What can hang from each mark
D: P Y
S: B E T
X: B
Y: A D Q
Q: T Y
B: A M S X
N: M V
A: B Y
E: A S X
P: D
T: S
V: B N
M: B N

Known rows, with every way that one mark hangs from another
E(A S(T) X(B(M))): [  9   4   9   2 -15  18  27 -27  -4  -2   1  -6   5  17   3 -11 -12  20
  -4  11 -11   9 -21 -11 -20  -9  19 -23   6 -10  11  13  19  -7]
B(S(E)): [  2   5  -4   4  -5   2  19 -11  -5   2   1  -2   6   4  -6   0 -10   7
  -8   1  -3   8  -1 -16  12  10   8  -2  -7   9   1   0   3   7]
V(B(A M S(E(X) T)) N): [ 18  22  -4  13 -20   8  43 -25   0   8 -22 -15   5  11   1  -6 -25  -9
 -16  10  -8  13 -14 -24  -6   5  22  -8  -2  15  20  11  21  -6]
M(B): [ -4 -17   4   2  -1   3   4  -4   7   4  -1  -2   5  -1   1  -5  -5   2
  -5   9  -7   2   0  -9   4  -3   6  -6  10   9  -7  -7  -2  -2]
E(X(B(S))): [  1  -1   2  16  -3  14  25 -17  -8  -2   1  -6   8  12   0  -6  -9   0
  -6   3  -6   4  -8 -13  10   5  11 -11  -2  -3   4   7   4   0]
X(B(M S)): [ -7   0  -1   2  -2  10  24 -17  -8  -5   1  -7  11  16  -1  -3  -8  12
  -7   2  -4  13  -4 -23 -11  -2  11  -6   0   3   4  11   5  -9]
P(D(Y(A(B(M(N) X)) Q))): [-14  14   2  12  -5  13  32   5 -12   6 -18  -9  10   5  -7 -13   8 -12
  -4  13 -17  23  -4 -25 -37   3   6  19  16   8  21   0  13 -13]
T(S(B(A) E)): [ -1   0  -9   6  -3  -4  15   1  -3   6 -12  -8   9   0  -3   0  -6   0
 -14  10  -8   5  -3 -12  14  15  11  -6  -3  11   3  11   8  -1]
M(N): [ -3   7  -5  -1  -2   3   4  -7  -9   4  -1  -2  20   0  -5  -7  -5   1
  -2   7  -4   6   1 -11   4  -4   4   0   9   6  -5  -6   0   2]
B(A(Y(D(P) Q)) S(T) X): [  7  15  -8  -1  -9  16  37  -5  -6  11 -30 -10  14  11  -9 -11   4  -5
 -19  17  -5  17 -22 -28 -22  23  21   3   0   9  11  -3  25  -8]
X(B(S(T))): [  0  -3   2  -2 -16   6  19 -12  -8   2  -1  -5   9   8  -1  -3  -9  11
 -12  10  -2   4 -12 -16  16   7  15  -7   3  -2   1   7   9   5]
A(B(M(N) S(E)) Y(Q(T))): [-10  18 -16   5 -10   5  15  -9 -22  11 -14  -2   6   6  -2  -6  -4   8
 -12   8  -5  22  -5 -17 -15   7  10  13 -11  10  27  11  13  -7]
V(B): [  1   4   0   3  -3   4   5  -5   8   6  -4  -6   7   2  -3  -5 -11  -8
  -4  14  -1   3   0 -15   2  -6   6   3  13  10  -8   8   3  -2]
Y(A(B(M X)) D(P) Q(T)): [-19   8   3   3   2  25  29  -2  -6  10 -37  -4  10   5   1 -13   6 -10
 -20  11 -12  19  -5 -19 -35   3   1   5   7   6  -3   8  16 -19]
A(B(S X) Y(D Q(T))): [ -8   7 -16   6  -9  17  28  -6 -21  18 -11  -4  -4   7   3  -8   6  -4
 -16  11  -4  18 -12 -16 -18  15   5   8  -1   1  15   7  15  -8]
E(X): [  6  -2  -2  10  -6   9   9 -11  -2   2  -1  -1   7   1  -3  -6  -9  -6
  -2   5  -5   5  -4  -8  -4  -4   6  -7   1  -4  -3  -4   2   0]
N(M(B(X)) V): [ 17 -17   2   4  -1   8  14 -20   7   9   6  -2   0  -7  11  -7  -5   4
  -1   6  -3   4   1  -6 -13   2  14  -5  11   4  -2 -12   5   3]
M(N(V(B(X)))): [ 11  14  -6  10   0   6  18 -14   2  10   1  -8  13  -1   4  -9  -8 -10
   1  13  -4   5  -1 -11  -9   4  11   7  17  15  -1   2  12  -3]
N(V): [  7  -5  -4  -3  -4   1   2 -10   0   5   0   0   6  -4   1  -6  -7   4
  -7   9  -4   2   0 -12  -3  -8   7  -1   3   1  -8   1  10  -2]
Y(D Q): [ -9  11  -7  -2   1  14   5   0  -6  17 -14  -3   7  -3  -4  -6   8 -12
 -17   5  -9   8  -7 -14  -7  -5   1  -5  10   5 -15  -1   4  -4]
Y(A(B(S(E))) D(P) Q(T)): [-17  13   6   5   3  16  30  -1  -5  11 -40  -2   6   0  -1  -9   6  -4
 -32  12 -12   9  -3 -21  15  12   2   6  -5  11  -3  16  14  -5]
S(T): [  5  -2  -2  -8 -20   0   3  -5  -3   7  -2  -1   8  -2  -5  -3  -9   4
  -8  12  -2   5  -7 -11   3  -3  11  -3   6  -3  -6  -4   6   5]
P(D(Y(A(B) Q(T(S))))): [-18   8   2   8 -16   6  17  15  -6   8 -28  -3   4   2  -1  -9  13  -3
 -22  24 -13  11   1 -17   2  -4  -1  17  16  -7  17  12  19  -9]
Y(A Q): [ -9   6   9  -1   0  11   2   9  -4  12 -22  -5   9   0  -7  -7  -3 -13
 -21   4 -10   5   0 -14   3   4   4  -4  10   5  -7   1   3  -4]
E(A X): [  2   1   8   2  -3  11  13 -13  -2   0   5  -4   5   4  -1 -10 -11  -2
  -2   8  -9   3  -7  -9  -4  -4   8 -15   4  -3  -1   1   8  -2]
Q(T): [ -5  -3  -7  -2 -13   6   3  -7  -6   3  -5   4   9   0   1  -2  -7  12
 -11   9   1   7   3 -10  -2  -4  -1  -3   7  -2  -4  -2   4  -6]
X(B(A)): [ -8  -2  -1   0   0   4  14  -3  -7  -2 -12  -9  10   8   0  -4  -8   2
 -13   6  -3   6  -4 -19   2   8   9 -12   0   4  -2   9   4  -8]
E(S X(B)): [  8  -2  -1  17  -1  15  17 -20  -5  -2  -2  -3   6  13  -1  -8  -8   8
  -2   6  -8   2  -9  -7   0  -4   9 -15   0  -7   2   9   6  -1]
E(A S(T) X): [ 17   3   5   0 -17  13  20 -22  -1   3   1  -1   3   8  -2 -12 -11  16
  -6  14  -9   1 -18  -8   0  -3  15 -18   8  -9   6   3  17   3]
Q(Y): [ -5   1  -1   3  -9   3   4  -7  -3   3   0   4  10  -1  -6  -2  -5   9
  -3  10  -1   9   0 -13  -5  -4   4  -3   9  -4   7  -1   5   0]
N(M): [  8  -5  -4  -5  -4   5   2 -14  -3   5   1   0   9  -4  -2  -5  -7   6
  -4   5   1   6   1 -12  -2  -7   7  -4   4  -3  -7  -3  -2   8]
T(S): [-1  5 -4  1 -5  2  5 -1 -3  4  0 -4 13  5 -4 -5 -4  1 -5  9 -5  4  1 -8
  7 -4  5 -2  4 -4 -3  0  6  2]
D(P Y(A(B(S X)) Q(T))): [-20   2   8  11  -8  18  30  -2  -1   3 -30  -2  13  10  -8 -12  -2   2
 -15  19  -5  11  -2 -20  -5  17   2  10   8   3  20   7  19  -6]
S(B(M) E(A X) T): [  6  -4   5   2 -19   7  21 -18  -1   4   2  -5   1  -4   0  -5 -15   4
  -5  12 -13  10 -18  -8 -16   0  19 -15   0   6   7   9  14  -1]

Rows
[ -4 -13 -10  -3  -2   4  15  -8  -3   0 -11  -7   9   5  -2  -3 -10   6
 -11  10  -7  12  -6 -24 -19   3   9  -6   6  13   1  11   5 -17]
S(B(A M))
[  3   1   9  10   2  17  22 -22  -5  -3   4  -6   5  16   2 -11 -10  13
  -2   8 -10   1 -13  -8   0  -4  11 -23   3  -6   6  14  11  -3]
E(A S X(B))
[ 11   2 -11  15  -9   1  22  -9  -5   2 -12 -10   6   8  -2  -5  -9  -3
  -6  11 -13  17 -10 -13 -22   8  20  -1 -14   6  23  10  16 -13]
T(S(B(A(Y) M) E(X)))
[  1  17  -5  -1 -17   6  24  -6 -13   8 -22 -12   4  13  -5  -2  -8   6
 -21   6  -5  22 -18 -25 -18  19  26  -4 -14   9  24  12  20  -8]
X(B(A(Y(Q)) M S(E T)))
[ -1  -6   3  -2  -2   6  30 -11 -14   2  13  -9  -3  14  -1 -10 -11   3
   4  12  -3  12 -11 -19 -11  16  16   2  -8   2  22  10  15   0]
E(A(B(S X) Y))
[-11   9  -3   0   9  14   7  -1   3   9 -24  -3  17  -2 -10 -10   7 -12
 -14  12  -9   6  -7 -17 -10  -9   3   1   8   9 -18   0   9  -5]
Y(D(P) Q)
[ 15  20  -9  10   2   9  40 -18  -2   7  -9 -12  13   9   5  -8  -8  -2
 -11  12  -2   8  -4 -26   0  22  14   3  14  20  10   7  18  -9]
M(N(V(B(A S X))))
[  4   4   3   5 -14  -1  21 -12  -1   8  -2  -3  10  -2  -1  -5  -5  11
 -11  10  -8   6  -6 -10  27  14  17  -2   5  17   5 -10   5  10]
M(B(S(E T)) N)
[-14   8  10   8  -5   9  38 -11  -3   4 -29   5   7  -2   1  -7   5  14
 -23  18  -9  11   0 -22  13  12   3   7  -3   3  10  16  17  -5]
Q(T Y(A(B(S(E))) D(P)))
[  1  -9  -9   2  -7   4  16  -8 -12   3   6  -6   0   9  -3  -7 -11  -3
  10   7  -3  21  -7 -15 -43   1  14  11 -10   0  16   3   8  -7]
A(B(M X) Y)
[-15   9  -6   1   1  15  15  -1  -7   6 -39  -6  16   8  -1 -11   7  -1
 -24  19  -5  13 -10 -21 -20   3   9  -2   0   7   2  14  19 -21]
X(B(A(Y(D(P) Q(T)))))
[-10   4 -11  -4  -1   9   6  -1 -11  16 -13  -7  -1   3  -2 -10   5 -12
 -10  10 -12  18 -12 -19 -36 -12   9   9  -6   3   4  12   9 -12]
A(B(M) Y(D Q))
[  1 -12   2  10  -1  11  29 -12   1   3   6  -5   3   9   2  -4  -5   4
  -2   3  -4   8  -3 -14   0  17  10  -6  10  11   4 -11   2  -1]
M(B(S X))
[ 21 -12  -2   4   0  10  36 -23   4   5  -4  -7  -1   4  12  -7  -5  12
 -13   5  -2   6  -3 -21  -3  21  18  -8   9   9   8  -6  12  -3]
N(M(B(A S X)) V)
[ 21   8  -3   5 -17  11  33 -27  -4  15  -3 -12   9   5   3  -8 -21  -7
  -5  12   3   6 -10 -15   3   3  21  -1  15   7  11   2  13  13]
V(B(S(T) X) N(M))
[  6 -15   1   0   1   4  14 -16  -1   8 -14  -9   8   0   6  -9 -14  -1
 -11   8  -4   2   0 -15   5  -6  13 -15   8  11   3  -3   1  -1]
V(N(M(B(A))))
[  8  -8 -16   5  -1  13  33 -18  -6   1  -6  -7   6  15  -2  -5  -9  16
  -4   7  -6  15 -11 -22 -33  14  12 -10  10  11  11   8  10 -16]
E(S(B(A M X)))
[ 13   1  -2   9 -18  15  22 -25  -4  -1  -5  -4   6  14   0  -8 -10  16
  -4   8  -9  10 -17 -10 -19  -9  18 -14   3 -11   8   8  13  -5]
E(S(T) X(B(M)))
[ -5  12  -9  -2   0   8  27 -11 -16   5 -15 -13  18  12   4 -10   5   4
 -10   8 -11  20  -9 -25 -31  -1  14  -3  -1  10   7   9   9 -23]
X(B(A(Y(D)) M(N)))
[-21  12  10  10   2  15  22   0  -1   3 -27  -8  24   8 -14 -17  -1 -10
  -1  15 -13  17  -3 -19 -32   4   8  13   8  10  17   2  14  -8]
D(P Y(A(B(M(N) X)) Q))
[ 31  12  -1  17  -4   8  27 -31  10   8  -3  -5  -2  -4   7  -6 -13  -3
  -9   9  -3   3  -3 -14   9   3  17   1  -2   6   4  10  13   9]
N(M V(B(S(E(X)))))
[-24  -2  11   3  -8  10   5   5   4   4 -36   1  14   1  -9 -13  -1   0
 -18  25  -7   6   1 -16  -1  -2  -1  11   8   1   9  12  15  -7]
D(P Y(A(B) Q(T)))
[  1  16   7  -5 -16   2  29 -20 -15   2   5 -11  14  12   0  -8 -10  19
  -5  10  -9  18 -15 -17 -11   7  26  -5  -8  10  24  10  19  -2]
X(B(M(N) S(E(A(Y)) T)))
[ 13   8   5  -4 -21   4  32 -14 -11   6  10  -7   2   8  -3  -5 -13  10
  -2   9  -3  15 -16 -13 -11  24  24  -4  -7   6  22  -4  20   8]
B(S(E(A(Y)) T) X)
[-12   6  -8   2  -8  17  21  -1 -15  20  -7  -8   7   3   6 -10  10  -4
 -16  18 -11  13 -15  -6 -22   7   7  -6  16   4  13  10  22 -14]
E(A(Y(D Q(T(S(B(X)))))))
[  9   3   6  -7 -13   3  29 -14 -10   8 -13  -5   8   2   6 -12  -6  10
 -19  15 -13   8  -8 -24   5   3  18   9   3   2   9  12  18  -6]
Y(A(B(M(N(V)) S(T))))
[  5   6  10   9   4   8  37 -21  -1   6  10  -7   5   1   9  -9  -6   9
  -4   5 -12   5  -4 -10   5  20  16  -9   7  22  11  -6  16   0]
M(B(S(E(A)) X) N(V))
[ -8   4   1   3   1   9  15 -11   5   1 -13   4  19  -2  -7  -8   6   7
  -5  18  -6   8  -4 -18 -12  -9   4   2   9   0  -4   0  11  -5]
Q(Y(D(P)))
[ 17  14  -6   6 -22   8  37 -20  -4   1 -15  -6   3   9  -2  -2 -14  10
 -16   2  -7  17 -14 -23 -10  16  19 -11 -10   3  14   0  16  -4]
B(A M S(E(X) T))
[ -2  -5   8   5   0  10  34  -4 -11   4  -5  -8   1  10   0  -8  -9  -5
 -10   4  -7   8  -2 -20   8  22   9   3  -1   3   6   6   5   1]
Y(A(B(S X)))
[-15   1  10   5  -3  13  36 -10  -3   2 -29   4  10   3   3 -10   7  15
 -23  22  -7   9  -1 -25  10   5   1   7   7  -3   7  16  16 -11]
Q(T Y(A(B(S)) D(P)))
[-12  11 -12  -2  -9  16   6  -2  -9  18 -19   2   7  -4   2  -5   9  -2
 -24   8  -6  10  -4 -11  -9  -5  -5  -5  14   1 -12   0   8 -10]
Y(D Q(T))
[  6 -11   2  -3 -15   3  25  -8   4   5 -13  -6   3   6   2  -5  -7  12
 -21  14  -4   4 -10 -23  17  18  16  -9   9   9   5  -3   9  -4]
M(B(A S(T)))
